(in the rows, 128 means zero)
Known rows, with every way that one mark hangs from another
[j577 [j576 [j260 j551] [j602 j501]]]: [124 121 137 123 167 108 104 103  89 159  92  81 165 152  94 117  91 156
 108 104  76 116 142]
[j201 [j576 j196 j260]]: [161 116 127 154 111 167 154 123  89 113 133 143 134 109  80 117 156 138
 115 149 202 140 122]
[j196 [j545 [j201 [j576 [j260 j551]]]]]: [ 61 129 135 185  86 131 142 140 110 118 163  41  81 100 174 109 161 146
  87 115 210 126 154]
[j577 [j576 j196 j260]]: [223 131 124 127 123 106 119 110  80  98 110 150 146 110 102 101 148 131
 122 157  83 142 124]
[j602 j501]: [ 42 120 125 173 156 147 124 146 160 161 119 138 141 134  99  88 120 110
 130 162 163 125 131]
[j602 [j576 [j260 j551] j577]]: [153 125 140 107 126 139 114 100  66 118 138  58  74 126 116 148 116 134
 107 152  60 128 102]
[j602 [j576 j196 j260]]: [213 123 126 143 119 138 130 106  81 101 151 152 133 130 109 115 141 129
 119 176  58 132 115]
[j577 [j576 [j196 [j545 j201]] j602]]: [189 143 118  99  93  58 127 145 180 112 135 163 152 149 180 121 137 103
 127  88  70 126 141]
[j602 j576]: [103 116 118 161 126 150 124 132 142  76 141 110  86 134 101  83 121  92
 124 149  93 115 130]
[j260 [j576 j196 j577 [j602 j501]]]: [186 120 145  62 175 121 128 137 143 198  86 160 181 165 102 173 103 142
 174 119  57 125  99]
[j196 [j545 [j201 [j576 j577 j602]]]]: [ 61 149 129  86  72 118 141 159 178 143 141 129  94 143 159 169 122 132
 122  68 184 125 140]
[j201 j545 [j576 j260 [j602 j501]]]: [ 66 120 129 137 144 198 137 134 117 174 105 140 153 155 153 127 120 191
 125  98 195 116 155]
[j551 j260]: [ 61 145 101 174 185 137 121 101 116  95 156 147 113  99 110 116 115 117
 118 154 173 132 138]
[j551 [j260 j576]]: [ 92 131 126 165 204 137 118 103  88  84 131 115 109  99 116 113 124 151
 149 140 129 128 138]
[j551 [j260 [j576 j577 j602]]]: [122 148 133  75 198 122 110  92  86 117 111 140 118 126 114 189  83 172
 156  95  88 116 128]
[j260 j551 [j576 j196 j577 j602]]: [202  99 150  67 144 122 110 120 116 128 103  69 154 139 116 164 101 110
 153 101  64 122 101]
[j577 j576]: [112 121 116 147 128 115 109 134 142  74  99 115  98 110  91  75 124  97
 128 125 118 126 133]
[j196 [j545 j201]]: [ 43 137 124 179  86  96 130 164 175 116 163 125  92 114 188  97 151 104
 115 128 157 134 153]
[j201 j545 [j576 j196]]: [134  92 105 148 110 199 144 142 173 101 125 128 133 109 163  92 166  86
 127 141 220 132 119]
[j201 j545 [j576 j196 j260]]: [164 106 117 149 103 196 144 127 105 113 133 138 135 107 168 113 175 139
 119 146 197 138 124]
[j551 [j260 [j576 j196]]]: [177 129 123 154 203 132 129 101  90  94 134 140 150 105 119 123 135 133
 152 161 108 130 118]
[j545 [j201 j576]]: [ 45 124 110 161  93 131 148 129 155  92 149 105  88 109 103  85 144 104
 117 131 225 125 145]
[j576 j260]: [ 86 134 135 174 109 139 121 126  80 104 133 131 107 105 110 110 129 143
 120 145 160 131 141]
[j577 [j576 [j196 j545] j260]]: [209 133 132 139 106 107 121 153 103 113 118 146 136 112 164 110 165 139
 113 134  84 146 133]
[j196 [j545 [j201 [j576 [j602 j501]]]]]: [ 25 134 129 147 126 126 149 170 190 182 148 132 139 164 151 125 125 143
 117  88 201 114 163]
[j545 [j201 [j576 j260 j577 j602]]]: [100 154 132  79  82 111 134 102  91 139 139 137 102 132 106 182 108 173
 123  97 165 127 136]

Rows
[156 150 131  78  78  76 130 150 183 159 148 179 140 146 188 182 131 101
 131 101  96 135 125] => [j576 [j196 [j545 j201]] j577 j602]
[193 127 118  87 165 136 138 126 158 192 128 166 142 168 102 146 123  93
 135 189  47 137  87] => [j602 j501 [j576 j196 j577]]
[157 146 132 168  76  87 136 144 123 139 169 158 141 112 202 128 175 139
 113 156 126 144 132] => [j576 [j196 [j545 j201]] j260]
[112 101 148 116 145 134 101 121 110 113  99  31  86 105 119 132 116 118
 145 123  99 132 106] => [j260 j551 [j576 j577]]
[118 145 128 129 124  87 140 164 203 198 157 184 192 164 180 140 135 113
 129 122 109 127 136] => [j576 [j196 [j545 j201]] [j602 j501]]
[131 120 106 146  94 129 156 123 163 110 160 132 133 115 107  98 153  81
 122 154 207 136 118] => [j545 [j201 [j576 j196]]]
[196 119 120  92 127 105 114 122 146  88 104 155 160 143  89 112 104  94
 134 107  82 127 126] => [j577 [j576 j196 j602]]
[105 108 152  86 187 131 108 129 133 185  88  58 143 153 105 159  77 146
 151  98  81 117 114] => [j260 j551 [j576 j577 [j602 j501]]]
[ 68 136 116 106  90 119 138 125 157 122 146 118  74 110 110 133 131 106
 127 131 199 131 121] => [j545 [j201 [j576 j577]]]
[203 152 127 146  84  64 125 137 119 119 144 153 133 113 185 109 171 142
 114 141  77 143 138] => [j577 [j576 [j196 [j545 j201]] j260]]
[114 119 137 172 171 151 122 106  81 155 136  60 124 149 112 102 117 143
  99 171  74 122 126] => [j602 j501 [j576 [j260 j551]]]
[115 129 148  90 119 121 100 104  69 137 119  87 119 125 107 177  88 142
 116 101 107 126 126] => [j576 [j260 j551] j577 j602]
[100 126 124 117 161 111 107 132 164 144  87 147 156 160  83 104  87 122
 133 100  91 115 145] => [j577 [j576 [j602 j501]]]
[ 54 130 117 130  94 122 146 119 159  96 144 124 111 135  95 109 118 118
 127  86 200 113 158] => [j545 [j201 [j576 j602]]]
[162 131 127 156 192 133 134 143 114 112 145 135 135 104 180 136 148 143
 142 139 113 137 124] => [j551 [j260 [j576 [j196 j545]]]]
[ 76 146 130 134  82 123 143 106  96 108 141 132 113 133 104 137 118 167
 121  92 185 115 162] => [j545 [j201 [j576 j260 j602]]]
[112 156 145  87 101 123 108 117  80 140 114 158 125 134 101 188  92 166
 129  99 108 131 134] => [j576 j260 j577 j602]
[199 117 140  94 137 127 119 138 125 124 107 132 127 112 111 146 137 113
 170 150  84 138  94] => [j260 [j576 j196 j577]]
[102 150 132  81 236 122 115 100 107 186 106 154 154 152 107 192  79 184
 161 114  80 118 123] => [j551 [j260 [j576 j577 [j602 j501]]]]
[153 118 118  92 112 163 148 132 151 131 129 140 120 112  80 148 141  86
 135 149 195 137  98] => [j201 [j576 j196 j577]]
[137 138 126 129  80  88 138 158 182 125 164 167 160 138 186 133 132  96
 121 105 117 128 144] => [j576 [j196 [j545 j201]] j602]
[194 129 129 149 162 140 140 111  93 169 140 160 162 154 106 111 137 147
 115 198  52 131 114] => [j602 j501 [j576 j196 j260]]
[ 73 113 111 112 102 199 129 141 174 121 111 112  79 110 165 126 140 109
 131 119 214 129 119] => [j201 j545 [j576 j577]]
[161 107 146 160 128 137 133 181 148 109 118 116 132 118 169 108 165 113
 149 130 110 131 128] => [j260 [j576 [j196 j545]]]
